Each row was made from one path, in order. Every step used is in the known rows, and no mark comes twice. Write each row's path.
Known rows
c-n-v: [ 20  -1   0   7  74   1 -20  34 -16  19 -60 -17   5  25   5 -43 -54  38
 -17   7  18 -31   6  26  42  41   1  -7   4 -14  35  -8 -55   0  19  -2
  15 -39 -50  39  -5 -27  -4  39  13 -45 -35  -1  35]
r-a-j-n-l-h-c: [-17  -5 -21  -1 -70   6 -14 -27  49 -20  50 -15 -21  -5  -9  62  70 -36
  46 -15  -7  -5 -26 -78  33 -47  12   7  15  18  -1 -31  50 -32  -7  26
 -33  39   6 -64   1  30 -13 -32  33  35  54 -25 -16]
l-h: [ -2   1 -16 -29  10  10  -8  -3   6  -5  19  16  -7  41 -10  13  29 -18
  22  -4 -18 -22 -10  -4  16 -21   9  21 -25  -1  -6 -36   1 -12  20  11
  14 -13 -20 -14 -10   0 -32  -7  23   9 -13   5 -33]
x-l-h: [ -6  -6 -32  -5 -43  24 -16 -12   4  13  13  -6 -16  55  10 -10  51 -54
  40  21 -27 -13   6 -14  10 -63  12   9 -30 -32  -2 -44 -13 -10  27  21
   2   3 -15 -11  -8 -20 -22 -14  60   1  -1  12 -65]
a-j-p: [  0   3  38 -21  41  -2  -3 -23 -11   3  -1   4  19  -9 -19   4 -12   1
 -25 -37 -28   8  15  54 -15  19 -32 -34 -15   7 -26  24  43   9 -39 -27
  20  32  28  32   4 -22  -1 -17 -42  37 -44   3   5]
l-h-n: [ -1   9 -34 -14  28   7 -15  21  -5 -20   2   7  -9  61  -2  12  37  29
  40 -24  -2 -30 -24 -20  40 -28  16  10 -21  21  30 -60   2   7  14  16
  34 -15  -8 -23 -17   9 -26  -5  11   5  18  21 -10]
a-j-p-n-r: [  3  15  30   2   4 -16  38  -9 -33   1 -14  16   7 -61 -12 -26 -41  20
 -56   2  17  52  23  45 -22  43   3   1  10 -23 -43  62  32  22 -18 -17
  10  13  55  21   6  -7  25 -19 -46  -7 -35  -5  -4]
n-a-j: [-10 -10  34 -17  -3  15 -14 -21  -1  -1  20 -12   9  -9 -20   0   7  14
 -17  -9 -20  23   4  46 -54   6 -14   8  -1 -13  16  13  -8  -6  -2  -5
 -29   1 -16  20 -10 -18  20  10   8  19 -15 -15  29]
h-n-a-j-p-v: [ 14  -1  35  35  51  -7   8  10 -34 -38  -4   6  -6   8 -30 -39 -47  89
 -49 -40   4  36 -26  47  -5  52  -7 -23  13 -12  20   1  27  46 -21 -17
  10   8  49  12  -8   2  23  22 -36  -6  -6  24  34]
h-n-r-a: [ 37 -11 -30  49 -18  -4 -12  27  28 -13 -43  -6  24  11  16 -36   7  15
  -8  18   3 -17  29 -38 -38  -9   3 -15  33  11  34   1 -78  29  15   7
 -10 -32 -24  38 -13   9  22  56 -20 -22  22  28  13]
c-n-r-a-j-p-v: [ 21 -16  38  74   1 -49   4  24 -11  -6 -52   5  21 -15 -12 -44 -78  22
 -62   0   7  10   7 -26 -17  34 -23 -20  31   5  16  65 -15  48 -32 -17
  15 -11  26  65  -7 -20  22  47 -41 -34 -33  12  32]
r-a: [ 24 -11  -9   1   3   1 -20   4  28  10  -8  -5  15  19  18  -7  20 -39
   5  17 -21 -35  18  -7 -32 -20 -25 -24  -1   5  -1  17 -55 -12  12 -19
 -24 -13 -34  27   3  -8  -3  38   5  -5 -11  14  -9]
h-c-n-a: [-14  -5  -5  -1  18   9 -28  34  15  18   8   3 -11  34  28 -61 -14  21
   1 -27 -26 -11   6  -2  26  19 -25  34   8  -1  50 -20 -36  28  45  -6
 -10 -34 -53  -4 -34  -7  -7  49  18 -44  33  -8  42]
h-n-r-a-j: [ 18  -6  -2  39 -35 -11 -25   6   9 -19 -33 -21  45  -4  -3   3  27  18
  -2   7  -7   4  23 -32 -52 -34  -8 -22  25  28  44  19 -45  26 -21   8
  -8  -9 -13  38  -8  -5  38  37 -27  12  13   9  34]
x-r-a-n-v: [ -5 -27   4  12  -3   6  -7  16 -25  20 -31  -9  48   6  44  14 -24 -47
  15  78  30 -50  21  11 -59 -31 -18 -57   0 -12  19  19 -70 -43  13  -7
  -7 -11 -51  36  20 -27   9  38 -23 -30 -10   3   9]
x-n-a-j-p: [-27 -25  32 -10 -18   5   4 -21 -27   1   8   1  38 -29  -8  -9 -40   1
 -13  -5 -20  39   6  30 -42  30 -41  -3   3 -13  -4  25  38  34 -15  -4
  -7  29  23   7  14 -33  32   1  -1  20 -17  16   4]
p-n-a-j: [-16   9  35 -23 -12   3  11 -10 -28   5  24 -10 -20 -30  -5  -6  -5  16
 -18   8  13  43  -7  58 -32   9   0  20 -11 -24  -9  44   9  -7   9 -17
 -30  -1   8 -11   0  -7  31  -7  13  -8  -9 -21  18]
l-h-n-v: [ 17   5 -36   1  66  15 -19  12 -12 -34 -13  -8   0  48 -16   2  11  62
  21  -4  12 -36 -27  -8  56   0  39  -6  -1  -2  34 -71 -23  -3  24  34
  24 -22 -35 -18  -5   4 -16  13  11 -16   8  11  -2]
a-n: [-13  18   8 -20  27 -13  10   9 -27  42 -15   1  -6  14  14  23  -3 -17
  13   8  -3 -12  11  36 -11  -7 -17 -13 -37  18  -5 -17 -19 -22  -2 -21
  24  -5 -11  29  17   7 -13  -6 -17  22   2   3   3]
l-h-n-r: [ 12   5 -36  16   1   6   2  18   5 -30 -17  14   9  29 -13 -11  13  41
  12   0   1  -6  -8 -38  12  -8  38  32  10   2  33 -54 -21  25  23  38
  27 -31 -10  -2 -23  17 -10   8  -2  -6  18  17  -9]
r-a-n: [ -7   1   3   2  -2 -19  -4  10  -2  35 -11  -9  12  12  37  40  15 -51
  23  25  -9 -23  16  -2 -35 -44 -32 -34 -26  35   0   8 -46 -29  -4 -22
   3  -3 -22  30  21   3  -2  16  -3  18  21   8   5]
p-n-l-h-c: [  0  22 -45 -36 -32  20  10  -6   7  -9  41  10 -70  16  -7   6  56 -23
  30  12  14 -11 -25 -42  74  -2  46  41  -6 -27 -11 -60  27 -23  68  23
 -10   5  -3 -72 -24  29 -36 -32  56 -29  38 -13 -47]
j-n: [  4  13 -15  -7  39   5  24  21   2  28  -7  17 -12  -9   8 -30 -29   6
  -8  -8   3   0  -6  48  11  28  -1   1  -4  -2 -36   5  -2  -5  -7 -19
  -3 -10  16  -8  18  22  -6 -12 -14   1 -21   4   0]
a-j-n-v: [  2   9  15  -6  56   4   5  -7 -25   3  -7 -16  12 -38 -21   6 -31  43
 -20  -1  19   6 -13  64  22  34   9 -17   6 -10 -23   9  10 -25 -24   2
 -11   9   2   3  37  -1  21 -12 -29  15 -40 -20  26]
p-n: [  7  25  -9 -25  28   0  19  19 -27  24  -8   9 -34  -6   9 -28  -2  -7
 -11  21  21  -5   2  51  12  12   5   2 -26 -19 -29  22 -13  -7  29 -26
  -2 -15   2  -8   4   0  -2  -2   5 -25 -23   5 -14]
h-c: [  0  19 -24 -30  35   7 -19  13  11  14  18  24  -6  26   8 -35  33  -9
  11 -13 -42 -31  16  24  20   7 -16  -3  -7  -1  -1 -46 -15  -3  46  -4
  -8  -3 -42  -9 -12   5 -17  26 -22  -2  -4   2  -6]
a-n-l-h-c: [-22  19 -25 -28 -31   5   4 -18  12   6  31   1 -45  33  -2  61  58 -36
  54   4  -8 -19 -11 -54  50 -24  28  18 -23   6  13 -99  20 -38  34  29
  17  18 -21 -39 -13  27 -43 -34  37  21  58 -15 -32]

Which path is each row?
[  0 -14  -1   5 -73  10   1 -34  41 -16  25 -30 -16 -17 -23  71  37 -39
  30  -2  18   6 -30 -63   3 -43  25   8  10  14  -9   3  37 -37 -35  19
 -26  26  26 -33  12  22  -6 -45  54  37  22 -15 -16]
r-a-j-n-l-h
[ 27  -2 -21 -24 -28  28   3 -23  33 -13   6 -11 -35  23 -30  20  33 -27
  15  10  12 -17 -15 -36  19  -3  45  28  -2 -26   9 -60   2 -29  30  26
  -3   0  -9 -13 -27  12 -38 -28  68   7   0   1 -38]
n-l-h
[ 34  14   9  -6  91   6  32   1 -35  -1 -18  11 -14 -30   6 -52 -65  35
 -48  15  32   3   7  72  38  83  14 -28   8 -45 -49  27   1   4  16 -29
   6  -3  24   6  23 -13   6  -2 -25 -52 -39   5 -14]
j-p-n-v
[  7  -3 -12  -7 -26  14  -9   8  24   3 -27 -27 -41  44 -20   5   1 -18
  21 -10  30 -17 -19 -62  54  -8  29  39  -2  -5  47 -39  -3  -9  16  21
  25 -20 -18  -5 -41  -1 -42 -18  82 -20  10   0  -4]
c-n-l-h
[  6   1  14  19 -51 -23   7  -3 -14  -1 -11  -6  14 -45   7   5  12 -21
 -20  46  15  23  19  -4 -50 -18   3   0  11  -5 -15  75 -24   0   2  -9
 -30  -6   0  20   8  -7  38  16 -16  -8 -11 -11   4]
p-n-r-a-j
[-23  13 -18 -29 -41  16  -1 -24  23 -13  49  -1 -30  -9 -32  48  51  -8
  37 -31  -1   6 -33 -38  54 -16  28  32   0   8  -6 -59  74 -29  -3  31
 -10  32  16 -72  -5  34 -19 -55  24  40  31 -31 -19]
a-j-n-l-h-c
[-13   1 -30 -11  56   4 -37  25  -5  -8   2   2  -6  53  14 -17   4  32
  27 -13 -16 -45 -19 -35  98   3   9  20  -4   1  39 -70 -15   3  46  35
  22 -26 -70 -25 -18 -11 -30  30  21 -41  12 -18  11]
l-h-c-n-v
[-13  -3 -29   1 -62  -3 -13 -18  39   2  38 -10 -24  32  19  74  76 -67
  62  16 -14 -31  -8 -91  25 -58  11   0 -10  23  17 -77  -5 -42  30  23
  -8  17 -32 -33  -8  25 -34 -11  40  18  78 -11 -30]
r-a-n-l-h-c
[ -8  -2  10   4  -7 -13  -7   0  17  17  11 -12  17 -24   7  28  11 -19
   6  -9 -10   2  -3  14 -25 -30 -29 -27  -4  31 -23  52   6 -14 -46 -21
 -26  15  13   1  32   7  18  -7 -16  37  -8  -8  17]
r-a-j-n
[ -3   3  32  -1   3 -20   1  -9 -13   4   9   3   8 -27  16  13  -2 -25
 -18  -5   0  18  11  24 -20  -6 -34 -47 -13  14 -43  87  36   6 -35 -46
  -5  27  39   4  23 -19  17 -13 -21   5 -14   4  -3]
r-a-j-p-n
[ 15  20  11 -22  54  -2  34  10 -23  14  -3  28 -25 -17  12 -46 -39   3
 -34  -9  14   8  10  61  20  52  -7 -18 -15 -22 -53  43  25  15   4 -42
  15   5  42  -6  11  -2  -9 -13 -22 -25 -27  16 -25]
j-p-n
[  1  11   5   6   0 -17  28   6 -18  32 -31   7   5 -18  10   1 -24  -9
 -14  35   4   9  30  18 -37  14   9  13  -6  -1  -2 -17 -41  -5  13   4
  19 -21 -11  48   6  10   4   7 -26   3  -2   1   4]
a-n-r
[ 15  -1  25  -8  36   7  40  -1 -12   1  21  19 -30 -25  19 -57 -55  19
 -47  -9  12  38   5  59 -10  66  -5   7   7 -37 -42  45   9  26  13 -37
 -12  -5  40 -10  -4  -3   8  -1   1 -44  -7  10  -7]
j-p-n-a
[ -34  -16  -13   22  -63  -28  -50   10   24  -17   13   -1   31   24
   13   21   43  -13   33  -10  -38  -13    6 -100   16  -60  -16   30
    7   40   52   -8   -6   21    5   36    6   -9  -49   -7  -25  -11
    1   27    4   -4   39  -23   22]
l-h-c-n-r-a-j
[-17  15  13 -19  17  -4   8   2 -16  26   2  -1  -1 -22 -14  17  -6  11
  -2 -23   1   8 -10  55  -1   2 -12  -5 -13  15 -28  24  31 -12 -41 -13
  -4  14  25  -6  26   8  12 -30 -28  38 -30 -12  20]
a-j-n
[ 24 -23  30  31 -23 -15  -1 -29  24 -14 -12   0  52 -36  -4 -10 -15 -15
 -40   0 -25  16  43  -8 -69   8 -30 -30  29   2 -16  55  -9  22 -37 -13
 -11  17  16  57   4 -20  26  20 -44  15 -22   3   3]
n-r-a-j-p
[-10  23  34 -28  36 -11  18 -12 -39   8   5  10  -8 -30  -9  -2 -18  12
 -30 -21   8  26   7  66  11  24 -16 -26 -27   1 -51  59  58   8 -27 -41
  17  29  52  -4  19 -14   8 -38 -33   9 -37  -2  -3]
a-j-p-n
[  0   9  14   8 -14  -7  28  -3 -10  11 -14   5  16 -54 -19  -6 -26  18
 -28   3   9  38   8  33 -26  25  10  21  16  -7 -22  29   7   6 -33   7
 -10  -1  26  16  14  15  28 -12 -39  23 -31 -15  16]
a-j-n-r
[ -8 -20  -9 -11 -27  17   5   9 -15  12  -2   6  16  -4   6 -33 -22 -15
   2  34 -11   9   3  18 -36  15 -16  27   7 -30  10 -10 -31  21  42   6
 -29 -13 -22  -4   0 -18  22  30  36 -18  -4  24  -8]
x-n-a
[ -6   5  -1 -18 -40  16  15 -33  12  -9  21 -19 -31 -19 -45  59  21  -7
  18 -17  30  14 -37 -23  20 -11  40  23  -1  -4 -13 -23  62 -34 -27  23
  -2  28  38 -41   3  24 -15 -68  45  44   1 -20 -17]
a-j-n-l-h
[-20 -13  25   3  14  12 -14 -21   0 -51  37  -3  10  23 -19  22   3  58
   9 -62 -11  32 -27   2   1  -5   0   2  -4  18  28 -17  55  30 -33   8
  29  19  35 -24 -13  -4   1 -22  -6  26  30   7  14]
l-h-n-a-j-p
[  4 -21  37  48 -20 -28 -16   5  16   3 -44 -16  48 -20  10 -19 -47   2
 -37 -15  -8  18  37 -31 -34   4 -39 -16  29  27  20  71 -11  38 -47 -15
  16   3  11  64  -6 -30  20  30 -31  -6 -12   2  39]
c-n-r-a-j-p
[-35   8 -30 -25  22  -7 -33  36   5  11  15  16 -15  69  20 -15  29   2
  45 -34 -31 -37 -17 -46  82 -26 -10  34 -23  29  37 -54  10  10  35  18
  33 -21 -48 -33 -29  -2 -44  11  21 -17  27  -4   3]
l-h-c-n
[-31 -22  13  -5 -58   8  -6  15  -3  19   1   2  47 -23  22  12  -1 -50
  13  27  24 -17   5  18 -68 -49 -36 -34   3  11  -8  82   4 -22 -36 -19
 -25  14   8  -8  15 -12  18   0 -31  14 -24  -2  15]
x-r-a-j-n
[ 17 -15 -39  39 -37  -2 -16  17  34 -37  -8   4  24  34  12  -2  29  11
  25  17  -5 -15   1 -77 -14 -42  18  11  21  17  35 -26 -47  26  14  32
   7 -30 -21   1 -19  14  -2  31   8 -14  41  21  -7]
l-h-n-r-a
[  8  -5   4   3  18  19  31   6  11  12  19   7 -18 -20  13 -40 -47  20
 -22  -9   8  24 -13  49 -19  47   3  25  18 -24 -21  15 -16   5   5 -10
 -30 -18  14 -11   3  21  10   6  11 -13   4  -2  11]
j-n-a
[ -2 -20  -1  38 -27 -12 -14 -17  22 -50   1  -2  46   7  -5  26  13  27
   3 -26 -14  13   3 -62 -20 -34  -5 -14  22  34  15  11  21  35 -42  18
  28  18  29   9  -4  -3  10   2 -31  21  26  16   0]
l-h-n-r-a-j-p
[ 17  -4  29   9  43 -12   0 -17 -23 -15  -5 -13  16 -39  10   9 -25  15
 -35  19  19   9   7  37  -2  26 -13 -59   7 -13 -36  72   8  -5 -19 -28
 -17  25  20  13  38 -29  32   1 -33 -20 -27  -9   4]
r-a-j-p-n-v
[ 19   7 -14  18   4   1  44  13   9  21 -22  20  -1 -42   2 -51 -48  16
 -33  13  11  14  16  25 -18  48  21  29  30 -23 -32  11 -25  13   3   7
 -10 -24  16  16   9  23   8   4 -24 -10 -21   1   0]
j-n-r
[ -4  10  -8 -18 -30   9  18 -24   2  10   1 -18 -43  20 -17  70  26 -37
  38  14  23  -8 -14 -39  17 -24  36  16 -25   5   8 -67  14 -44  10  21
  25   9   0  -8  -8  19 -34 -45  55  25  28  -7 -31]
a-n-l-h
